Known rows, with every step that occurs:
nevo > piratur > funag > totek > davo > zufisav: [-1.779  0.447 -1.705  0.751 -0.956 -0.896 -2.205 -2.566  1.306  0.863
  2.348 -3.815  0.918 -0.434 -2.605 -0.105  0.006 -0.059 -2.637 -0.897]
romufe > funag > totek > davo: [-1.190 -0.981 -4.417  1.491 -0.537 -3.069  0.484 -0.812  0.629  2.525
  1.095 -2.997  0.411 -0.727 -1.482  0.350  1.466  0.696 -2.531 -0.565]
davo > zufisav > funag > piratur > nevo > kiko: [-0.008  1.275  0.709  1.084 -2.609 -0.874  0.681 -1.799  0.870  1.274
  0.043 -5.415  3.305 -0.912  1.622  1.233  0.075  0.019  0.499 -0.877]
davo > zufisav > funag > romufe: [ 0.444  0.005  0.207  2.454 -2.163 -0.815  0.435 -1.164  1.393  0.888
  0.908 -4.286  1.499 -1.908  0.923  0.766 -0.203 -0.732  0.324  0.140]
kiko > nevo > piratur > funag > totek > davo > zufisav: [-1.087 -0.611  0.032  1.192 -2.362 -0.822 -2.667 -3.201  1.282 -0.466
  1.040 -2.050  1.278 -1.693  0.289  1.550  1.441 -0.003 -1.769  2.668]
funag > piratur > nevo > kiko: [-1.987 -1.053  1.669 -0.955 -0.610 -0.458  0.234 -2.834  0.571  1.398
  0.605 -5.305  4.328 -0.472  0.156  1.412 -0.953  2.384 -0.951 -0.813]
piratur > nevo > kiko > funag > totek > davo > zufisav: [-1.551 -0.796 -1.641  1.026 -1.328 -2.161 -1.386 -3.107  0.312  1.502
  0.940 -4.277  2.850 -1.220  0.996  4.071  0.749  1.704  0.154 -0.171]
nevo > piratur > funag > totek: [-3.276 -0.095 -1.197  0.427 -0.732 -0.317 -1.678 -3.016  1.631  1.271
  2.679 -4.242  1.424 -0.202 -3.222  0.334 -0.971  0.090 -3.288 -0.336]
totek > funag > piratur > nevo: [-0.021  0.960  0.577 -0.575 -0.818 -0.968  0.173 -2.856  0.686  1.561
  2.387 -4.768  2.610  0.531  2.673  0.414  0.989  1.432 -0.892  0.454]
romufe > funag: [-1.019 -1.213 -3.039  1.579 -0.945 -1.782  0.770 -0.249  1.236  2.988
  0.274 -3.899  1.752 -1.221 -1.329  0.604  0.084 -0.146 -1.700  1.009]
romufe > funag > totek > davo > zufisav: [-0.598 -0.658 -4.425  2.264 -0.740 -3.217  0.502 -0.825  0.813  2.251
  0.931 -2.822  0.168 -0.756 -1.020  0.423  1.615  0.111 -1.747 -0.821]
zufisav > funag > totek: [-2.464  0.847 -0.245  0.265 -1.989 -0.623  1.163 -1.830  0.452  2.206
  1.741 -5.013  1.441  0.005 -0.388  0.755  0.099  0.837 -2.603 -0.352]
davo > zufisav: [ 1.199 -1.063  0.063  3.592 -1.101 -0.818 -0.264 -0.618  1.609  1.681
 -0.153 -3.586  1.210 -0.687  0.235  0.877 -0.956 -1.277  0.816  0.246]
kiko > nevo: [-0.493 -2.479  1.593  1.576 -1.908 -0.154 -1.159 -1.914  1.244  0.887
 -0.286 -2.454  1.987 -1.725  1.138  2.066  0.252  0.283 -1.089  4.099]
piratur > nevo > kiko > funag: [-2.280 -1.322 -0.731  0.445 -1.344 -1.294 -1.149 -2.944  0.458  2.152
  0.752 -5.048  3.865 -1.345  0.577  4.350 -0.411  1.651 -0.213  1.000]
totek > davo > zufisav: [ 3.476 -0.683 -1.172  1.874 -0.732 -2.292 -1.785  0.819  0.190  1.799
 -0.306 -3.050  0.485 -1.417  0.236 -0.989  1.516  0.140 -0.472 -0.495]
funag > piratur > nevo: [-1.545 -0.703  2.223 -0.115 -0.552 -0.009  0.136 -2.924  0.661  0.835
  0.871 -4.578  2.875  0.068 -0.038  0.955 -1.236  2.180 -0.859 -0.412]
kiko > funag: [-0.973 -1.081 -0.758  1.752 -3.391 -0.481 -0.090 -2.017  2.434  1.428
  1.080 -4.613  2.519 -0.002 -0.868  1.217  0.209  0.040 -0.697  1.443]
piratur > funag > totek: [-3.425 -0.087 -1.068  0.417 -1.264 -1.876 -1.387 -2.677  1.230  2.201
  3.501 -5.053 -0.187 -0.974 -0.411  1.338  0.276  0.467 -2.081  0.444]

Rows:
[-2.347 -1.904 -0.631 -0.837 -2.624 -1.120  0.535 -1.956  2.187  2.369
  0.427 -6.481  5.889 -0.863 -0.523  1.167  0.273  1.053 -1.197 -0.517] -> nevo > kiko > funag > piratur
[ 0.446  1.519  1.128  1.655 -2.586 -0.517  0.699 -1.842  0.891  0.829
  0.241 -4.834  2.333 -0.612  1.557  0.939 -0.185 -0.139  0.690 -0.492] -> davo > zufisav > funag > piratur > nevo
[ 3.320  0.768 -1.063  0.893 -1.695 -2.230 -1.253  0.770 -0.130  1.884
 -0.047 -3.765  0.792 -1.567  0.789 -1.049  1.978  0.253 -0.749 -0.600] -> totek > davo > zufisav > funag
[-1.039  1.145 -0.839 -0.270 -1.989 -1.392  0.475 -1.147 -0.163  2.166
  1.656 -4.628  1.036 -0.419 -0.180 -0.038  1.399  1.280 -2.910 -0.781] -> zufisav > funag > totek > davo
[-2.162 -0.642 -2.116 -0.094 -1.067 -1.909  1.039 -1.952  0.775  2.242
  0.299 -4.818  3.629 -1.130 -0.361  1.272  0.260  1.333 -1.378 -0.256] -> romufe > funag > piratur > nevo > kiko
[ 3.015  0.203 -1.136  0.976 -1.424 -2.311 -1.309  0.491  0.000  1.249
  0.467 -3.596  0.587 -2.246  0.783 -1.079  2.001  0.493 -0.800 -0.518] -> totek > davo > zufisav > funag > romufe
[-2.558 -1.247  0.647  0.882 -2.204 -0.098 -2.164 -3.621  1.579 -0.046
  1.327 -2.432  1.814 -1.381 -0.346  1.989  0.507  0.231 -2.268  3.207] -> kiko > nevo > piratur > funag > totek
[ 0.665  1.288  1.058  1.559 -2.723 -0.525  1.046 -1.308  1.289  1.165
  0.123 -5.048  2.413 -0.448  1.106  0.032 -0.108 -0.620  0.265 -0.755] -> davo > zufisav > funag > piratur
[-2.087 -1.800  0.889  0.763 -2.157  0.005 -2.483 -3.312  1.749 -0.445
  1.546 -2.705  2.100 -2.378 -0.214  1.858  0.313  0.296 -2.056  3.815] -> kiko > nevo > piratur > funag > romufe
[-2.483 -1.329 -3.765  2.030 -0.636 -2.258  1.192 -1.543  1.283  2.604
  1.185 -3.332  0.785 -0.385 -1.761  1.131  0.286  0.168 -2.261 -0.080] -> romufe > funag > totek
[ 2.398  1.013 -0.821 -0.058 -1.726 -2.481 -1.152 -0.280 -0.514  1.577
 -0.136 -4.440  2.161 -1.643  1.559 -0.255  2.218  1.237 -0.521 -1.356] -> totek > davo > zufisav > funag > piratur > nevo > kiko
[-1.677 -0.265  0.620  0.692 -3.423 -0.116  0.193 -3.653  2.128  0.187
  1.430 -4.854  3.328  0.487 -0.116  1.593  0.225  1.448 -0.171  0.580] -> kiko > funag > piratur > nevo
[-1.297 -0.753 -1.813  0.538 -1.360 -1.502  1.597 -1.087  1.527  2.210
  0.358 -4.504  2.779 -0.610 -1.165 -0.383  0.206  0.577 -1.870 -0.193] -> romufe > funag > piratur
[-1.975 -1.646 -0.352  0.281  0.039 -1.210 -1.244 -2.218 -0.126  2.678
  0.403 -4.814  3.465 -1.559  0.427  3.833 -0.949  1.864 -0.594  0.838] -> piratur > nevo > kiko
[-2.066  0.235 -1.756 -0.158 -1.186 -2.670 -2.175 -1.985  0.574  2.083
  3.309 -4.685 -0.637 -1.303 -0.203  0.558  1.451  0.917 -2.295 -0.016] -> piratur > funag > totek > davo
[-1.719 -0.327 -1.728  0.563 -1.099 -1.510  1.030 -1.946  0.948  1.853
  0.503 -4.292  2.623 -0.650 -0.528  0.923  0.094  1.222 -1.250  0.067] -> romufe > funag > piratur > nevo
[-2.291  0.119 -1.604  0.101 -0.750 -0.780 -2.185 -2.560  1.207  1.223
  2.619 -3.931  1.042 -0.443 -3.039 -0.236 -0.028  0.432 -3.461 -0.663] -> nevo > piratur > funag > totek > davo
[-1.636 -0.976  0.121  0.460 -2.098 -0.646 -2.659 -3.170  1.134 -0.070
  1.287 -2.306  1.391 -1.593 -0.184  1.410  1.372  0.501 -2.563  2.940] -> kiko > nevo > piratur > funag > totek > davo
[-1.728 -1.170  0.866  0.635 -2.383  0.156 -2.374 -3.063  1.603  0.140
  0.780 -2.792  2.274 -1.806 -0.115  1.744  0.409 -0.002 -2.023  3.780] -> kiko > nevo > piratur > funag
[-3.055 -1.314 -1.072  0.653 -1.194 -1.450 -0.845 -3.536  0.549  1.921
  1.264 -4.702  3.304 -0.863  0.326  4.580 -0.192  1.960 -0.464  0.347] -> piratur > nevo > kiko > funag > totek
